Each row comes from the steps of one path. Every step used is in the known rows, and no mark comes twice. Write the path behind each row, first mark first.
In the rows, 128 means zero.
Known rows:
dadekat -> vilu -> vove -> gunov: 144 158 146 136 167 89 97 137 128 107 101 131 114 94 76 91 174 124 152 130 109 132 164 133 133 87 51 105 186 160 81 104 134 181 131 113 123 111
nuveror -> vilu -> suve: 137 136 137 168 163 136 84 116 100 94 105 96 120 97 115 121 158 122 140 118 133 106 158 147 139 105 76 108 183 141 122 106 120 155 148 68 125 184
vukos -> romu -> nuveror -> vilu -> bitam -> pufola: 143 163 149 123 144 124 52 76 91 110 102 79 108 94 79 130 115 123 155 108 146 118 188 110 156 82 57 102 203 161 111 157 143 162 147 83 129 126
bitam -> pufola -> nuveror -> vilu: 141 160 153 130 140 130 74 71 93 107 96 97 89 64 48 131 120 90 145 101 151 96 150 90 151 113 53 122 175 116 117 109 133 121 141 67 120 136
pufola -> bitam -> vilu -> nuveror: 142 113 128 115 156 138 59 92 93 108 114 94 106 95 92 99 106 120 152 120 132 87 177 129 151 88 81 107 165 171 116 102 141 137 143 85 140 156
vukos -> romu -> dadekat -> vilu -> suve: 143 173 139 114 161 132 58 101 101 102 108 107 129 106 129 101 179 118 161 103 125 125 173 127 135 92 49 106 210 179 117 151 103 170 129 114 109 70
bofel -> vukos -> romu: 153 135 131 149 153 157 50 68 113 117 94 106 126 121 128 110 143 123 148 107 145 101 182 133 131 95 58 97 214 138 110 129 110 158 143 88 123 102
vukos -> romu -> nuveror: 153 175 134 102 133 125 52 93 99 113 99 94 122 100 98 123 124 130 156 110 140 124 185 117 145 77 54 105 198 153 118 158 124 159 137 109 129 88
vilu -> nuveror -> gunov -> vove: 152 134 157 152 163 115 57 107 121 104 114 90 122 88 102 62 125 108 150 125 130 94 171 148 154 67 79 104 201 56 93 125 126 151 111 91 134 102
nuveror -> pufola -> bitam -> vilu -> vove -> gunov: 148 138 134 93 167 121 68 103 99 106 101 123 115 99 65 86 139 127 156 134 112 105 160 111 154 100 74 101 154 165 99 104 134 161 161 103 145 154
bitam -> vilu -> vove -> gunov -> nuveror: 158 148 151 148 150 100 71 115 117 109 117 82 111 93 75 105 144 154 135 136 100 128 159 137 142 77 51 92 177 158 88 104 126 189 131 93 140 168
nuveror -> gunov -> vove: 144 153 144 133 170 93 65 118 122 119 102 97 139 103 107 73 149 118 149 124 118 109 165 132 137 79 70 111 214 56 87 109 113 176 127 92 129 107
suve -> vilu: 157 132 124 124 144 146 76 119 116 118 103 128 116 79 65 115 158 117 137 110 123 102 157 124 147 103 66 110 190 171 112 104 117 142 158 83 128 157
podurut -> vukos -> romu -> dadekat: 146 137 149 101 139 142 48 88 98 115 90 115 136 121 123 111 140 132 153 97 141 126 165 101 125 83 47 99 193 155 92 143 82 127 117 99 119 67
romu -> nuveror: 146 159 124 113 137 118 69 108 102 99 97 100 118 94 100 124 114 137 153 114 139 126 174 114 135 88 57 115 174 137 112 135 119 130 142 96 131 111
vilu -> vove -> gunov -> nuveror: 154 167 156 166 153 106 70 121 126 108 100 101 118 95 98 76 149 143 147 142 111 127 162 145 150 72 49 102 168 117 80 119 117 180 113 100 139 125
vilu -> vove -> gunov: 153 157 141 165 144 92 76 132 123 118 90 124 128 115 102 93 165 124 144 143 114 132 156 141 136 78 56 109 180 104 91 100 124 166 134 108 132 121
vove -> gunov -> nuveror -> vilu -> suve: 148 180 160 190 164 135 75 123 111 83 112 62 109 85 105 92 151 132 131 129 120 114 181 149 130 94 60 97 175 139 92 124 108 210 139 89 136 166
vilu -> vove -> gunov -> nuveror -> pufola: 157 162 158 145 161 117 70 110 120 97 101 113 112 86 79 65 146 144 154 138 113 120 157 134 166 85 56 100 146 123 81 129 114 170 120 106 142 124
nuveror -> vilu: 138 125 142 146 146 120 86 106 106 100 100 100 114 80 89 137 145 109 138 107 130 107 157 130 131 118 77 116 165 134 112 111 126 139 156 77 129 149
pufola -> bitam -> vilu: 136 128 116 97 157 121 65 102 94 120 103 101 118 107 95 114 126 130 150 117 125 99 172 119 138 101 72 114 172 179 109 90 131 152 159 87 136 162
bofel -> vukos: 148 117 122 167 156 150 68 80 115 106 92 113 124 115 133 109 136 129 145 112 144 102 171 132 124 104 61 108 191 124 103 105 104 134 150 77 124 125
suve -> vilu -> bitam -> pufola -> gamab: 143 125 131 137 162 124 63 90 102 141 108 130 108 82 56 84 150 120 145 106 137 92 161 125 160 89 48 120 214 162 108 88 129 129 149 72 129 195
vukos -> romu -> dadekat -> vilu -> bitam -> pufola: 140 163 146 110 159 116 52 79 100 117 101 110 117 110 100 101 158 109 165 99 132 124 172 104 150 94 41 116 206 167 101 149 120 163 135 117 108 52
podurut -> dasi: 143 172 138 126 157 133 75 118 100 107 84 109 114 105 105 115 135 147 150 120 128 107 151 110 151 115 71 117 163 127 117 111 123 142 141 80 128 153
suve -> vilu -> bitam -> pufola -> nuveror -> gunov -> vove: 152 147 151 123 176 134 68 105 119 137 112 93 109 76 55 59 135 108 153 115 128 91 168 107 171 80 54 101 242 109 86 107 133 164 133 57 126 149
dadekat -> vilu -> vove -> gunov -> nuveror: 145 167 159 137 175 100 91 126 131 98 111 111 106 78 75 74 160 141 155 130 106 129 171 137 147 82 45 98 170 171 70 123 128 195 113 104 130 112
vukos -> romu: 152 157 133 120 141 124 55 97 105 128 93 107 123 112 100 115 153 117 151 109 135 111 172 127 151 92 61 112 198 135 114 130 124 165 137 117 123 95
bofel -> vukos -> romu -> dadekat -> vilu: 147 140 139 128 158 152 55 66 115 98 103 107 127 102 136 109 155 113 157 93 134 116 181 119 109 103 47 95 213 173 105 157 96 152 144 96 113 52
vove -> gunov -> nuveror -> pufola: 158 176 152 139 157 134 67 107 111 87 101 92 104 81 71 79 136 134 145 122 122 111 174 117 152 106 56 109 142 127 86 132 106 185 142 124 137 110
podurut -> vukos: 142 115 137 116 152 134 77 110 104 114 87 128 124 117 98 107 128 144 148 107 146 115 160 107 136 89 56 108 174 147 82 99 97 121 121 84 125 130
vove -> gunov: 153 169 133 159 139 108 77 132 114 109 89 105 123 117 95 106 155 112 134 127 125 123 172 125 118 97 56 118 182 106 95 98 116 181 157 127 126 109
dadekat -> vilu -> bitam -> pufola: 132 136 134 127 180 107 86 103 107 116 101 124 98 107 75 93 145 129 162 109 137 114 171 106 162 101 50 123 187 170 85 97 143 157 138 102 112 118
dadekat -> vilu -> nuveror -> gunov: 142 128 154 128 176 131 83 115 118 95 114 107 105 76 86 83 131 111 150 111 125 93 182 126 138 87 76 109 188 139 94 119 141 146 118 96 127 95
gunov -> nuveror: 146 152 143 142 155 131 66 100 110 102 106 88 108 82 101 90 126 148 151 113 131 107 168 131 160 96 58 117 152 135 93 126 106 155 120 93 132 124
vilu -> nuveror: 153 120 139 159 142 136 66 100 107 100 105 109 104 93 101 99 120 112 149 117 145 96 164 141 159 89 73 115 160 114 113 117 129 117 126 103 130 113

Which path is each row?
151 124 150 154 155 140 60 107 111 105 104 97 117 94 109 83 118 109 140 121 132 86 175 132 142 77 85 112 189 81 105 115 133 125 119 90 136 101 : vilu -> nuveror -> gunov
153 127 128 139 159 141 68 103 108 130 101 126 107 100 61 100 146 121 145 114 133 101 161 112 173 95 58 115 201 168 103 96 133 143 155 77 125 171 : suve -> vilu -> bitam -> pufola
167 152 154 128 159 148 71 114 126 101 112 126 106 57 42 72 158 133 144 132 103 109 156 128 171 88 60 89 166 172 87 131 116 168 137 86 144 161 : suve -> vilu -> vove -> gunov -> nuveror -> pufola
137 136 122 83 169 144 65 89 92 104 89 136 115 95 86 81 127 117 168 115 138 88 165 107 167 117 80 123 135 145 109 117 120 127 154 103 137 114 : nuveror -> pufola -> bitam
157 106 136 138 140 126 67 95 99 101 122 90 100 89 77 126 118 127 138 113 131 101 159 132 151 92 74 103 170 154 119 101 138 131 142 94 132 157 : bitam -> vilu -> nuveror
157 124 132 130 149 132 77 119 124 124 104 145 120 79 70 103 167 126 144 125 113 109 142 140 162 84 65 103 189 167 109 105 126 133 138 68 133 168 : suve -> vilu -> vove
138 166 156 99 192 121 83 113 120 91 109 124 101 68 63 50 146 136 172 130 108 110 178 120 163 93 58 99 145 190 70 134 130 185 123 105 140 113 : dadekat -> vilu -> vove -> gunov -> nuveror -> pufola -> bitam
152 98 143 112 149 124 62 65 86 101 128 109 93 60 53 101 119 127 145 102 135 85 153 131 159 99 70 107 163 155 127 110 134 105 140 96 140 178 : bitam -> vilu -> nuveror -> pufola -> gamab
161 142 154 126 158 111 69 102 110 98 118 95 105 82 57 96 141 155 143 132 102 121 153 123 159 89 59 90 159 163 88 114 125 177 136 100 144 168 : bitam -> vilu -> vove -> gunov -> nuveror -> pufola
147 133 145 103 149 141 60 96 101 126 88 118 126 122 96 110 136 140 151 103 147 115 174 109 142 81 52 96 197 161 88 122 103 142 115 95 123 105 : podurut -> vukos -> romu
151 190 168 121 153 112 56 102 120 100 112 93 121 81 103 81 168 122 159 116 105 137 177 128 136 78 37 94 191 173 84 174 106 197 113 120 124 47 : vukos -> romu -> dadekat -> vilu -> vove -> gunov -> nuveror
148 171 163 170 150 123 78 115 116 88 107 65 107 72 84 106 139 121 130 121 118 116 180 133 124 104 59 102 158 133 87 129 113 200 147 97 139 139 : vove -> gunov -> nuveror -> vilu
152 143 147 60 150 154 55 82 91 103 94 121 120 100 79 111 108 151 164 99 151 120 181 87 155 81 54 88 179 179 91 160 103 128 121 95 132 96 : podurut -> vukos -> romu -> nuveror -> pufola
164 159 152 150 152 135 72 127 132 112 112 113 113 69 65 80 160 131 137 135 103 116 163 143 155 75 53 90 184 166 87 118 115 179 131 81 141 167 : suve -> vilu -> vove -> gunov -> nuveror
145 142 156 169 145 100 88 126 121 102 97 106 119 86 86 120 163 109 135 133 112 125 153 144 123 95 69 103 175 119 97 108 130 167 148 82 136 150 : nuveror -> vilu -> vove -> gunov
143 132 147 126 149 125 72 97 110 81 113 114 109 76 112 99 141 101 158 101 128 117 161 123 132 102 58 117 161 154 104 145 109 115 127 110 116 54 : romu -> dadekat -> vilu -> nuveror
150 132 119 144 160 126 73 114 93 108 115 94 119 120 107 124 154 151 137 120 125 114 155 136 146 91 65 104 198 170 124 82 123 164 148 85 123 200 : bitam -> vilu -> suve
143 145 161 120 167 106 65 102 122 85 122 99 123 71 113 69 145 97 160 108 117 115 165 129 129 83 62 105 194 105 86 154 106 146 115 101 120 44 : romu -> dadekat -> vilu -> nuveror -> gunov -> vove
139 142 157 150 155 134 78 93 109 89 113 72 102 58 88 112 125 135 142 107 127 103 165 135 149 109 68 108 145 150 97 136 114 155 131 71 138 150 : gunov -> nuveror -> vilu
139 147 140 94 176 154 58 79 96 94 103 105 103 72 84 63 111 141 170 114 134 85 174 113 183 109 72 115 122 158 94 139 109 146 130 94 144 123 : gunov -> nuveror -> pufola -> bitam
143 128 145 88 178 139 59 78 98 98 116 103 103 68 70 69 115 158 168 123 117 93 159 120 189 96 72 100 130 186 93 131 123 148 123 78 150 163 : gunov -> nuveror -> pufola -> bitam -> vilu -> vove
148 167 153 129 171 125 63 107 115 100 98 115 114 85 88 49 135 139 164 142 114 109 169 131 169 82 62 101 143 135 79 130 119 174 122 99 149 124 : vilu -> vove -> gunov -> nuveror -> pufola -> bitam
151 179 143 98 146 131 47 100 103 117 97 82 135 103 107 110 123 126 149 112 128 115 196 110 129 67 64 101 224 125 111 157 128 169 133 99 135 79 : vukos -> romu -> nuveror -> gunov
151 174 142 129 180 150 60 106 95 86 117 78 106 91 88 66 134 150 149 133 117 101 186 123 156 94 64 94 160 177 93 117 112 210 148 104 142 173 : vove -> gunov -> nuveror -> pufola -> bitam -> vilu -> suve
146 135 141 32 159 160 49 75 81 106 103 107 118 100 69 111 95 157 166 101 143 110 189 80 151 80 61 80 177 225 94 149 114 140 133 82 142 129 : podurut -> vukos -> romu -> nuveror -> pufola -> bitam -> vilu
146 152 167 148 145 116 96 120 117 107 101 81 104 60 75 106 139 101 144 122 124 110 156 124 128 102 58 101 186 107 101 116 135 153 135 70 133 129 : pufola -> nuveror -> vilu -> vove -> gunov
135 169 169 182 162 101 64 88 103 109 112 68 100 69 72 78 133 125 137 115 131 106 182 134 133 91 41 112 183 122 85 113 121 188 138 85 139 171 : vove -> gunov -> nuveror -> vilu -> bitam -> pufola -> gamab
140 140 140 139 160 122 74 92 97 130 93 94 98 106 85 86 116 123 161 112 154 100 163 98 171 97 46 126 194 108 97 99 138 132 130 85 117 123 : vilu -> bitam -> pufola -> nuveror
151 154 127 86 146 132 69 93 94 86 97 118 112 82 77 114 111 137 161 110 140 118 167 98 157 102 66 114 147 141 113 149 117 120 150 103 135 109 : romu -> nuveror -> pufola
134 144 144 115 181 117 93 99 105 118 104 104 87 86 65 85 130 121 168 104 143 106 172 94 166 105 42 122 194 162 87 103 148 150 128 91 110 109 : dadekat -> vilu -> bitam -> pufola -> nuveror
147 184 154 116 159 110 57 81 106 123 97 96 109 81 64 79 123 96 154 115 141 99 156 93 156 83 48 118 218 53 95 105 126 152 115 77 119 101 : bitam -> pufola -> nuveror -> gunov -> vove
140 138 154 126 144 133 94 102 104 104 103 75 98 55 75 123 124 100 145 99 140 96 160 111 133 122 65 113 175 122 114 120 128 129 142 67 126 129 : pufola -> nuveror -> vilu
149 121 147 105 172 142 87 95 107 79 116 133 86 61 53 89 131 112 164 104 136 93 165 118 173 112 73 109 140 173 102 134 136 127 129 112 124 99 : dadekat -> vilu -> nuveror -> pufola
145 168 166 185 160 119 70 103 110 97 105 65 99 88 76 94 129 125 137 126 127 115 181 122 144 97 52 108 170 128 76 119 125 199 143 91 135 148 : vove -> gunov -> nuveror -> vilu -> bitam -> pufola
161 120 147 139 153 168 64 114 120 110 114 109 113 66 73 90 133 103 131 117 121 79 171 131 145 80 85 100 203 138 112 117 131 131 136 70 139 143 : suve -> vilu -> nuveror -> gunov
147 119 136 108 164 161 58 82 93 92 103 128 99 79 85 67 105 107 169 117 148 74 171 124 181 101 90 114 131 135 112 131 132 109 136 102 140 112 : vilu -> nuveror -> pufola -> bitam
151 135 147 124 169 156 71 106 110 136 103 99 106 79 61 81 130 111 145 111 130 84 172 93 159 89 59 110 232 132 97 99 140 141 142 58 127 151 : suve -> vilu -> bitam -> pufola -> nuveror -> gunov
132 156 159 111 200 96 87 104 117 120 112 88 101 82 67 56 135 116 170 110 131 104 177 98 162 90 46 110 228 113 67 110 144 179 116 84 114 99 : dadekat -> vilu -> bitam -> pufola -> nuveror -> gunov -> vove
138 142 149 139 172 126 70 98 101 134 91 83 108 108 93 74 115 119 156 115 144 91 173 91 157 88 56 125 219 80 92 97 141 140 126 75 124 112 : vilu -> bitam -> pufola -> nuveror -> gunov
139 132 128 157 160 112 64 94 99 128 89 115 110 131 95 95 133 130 155 119 146 111 162 112 170 92 55 130 186 115 96 91 134 140 143 95 120 134 : vilu -> bitam -> pufola
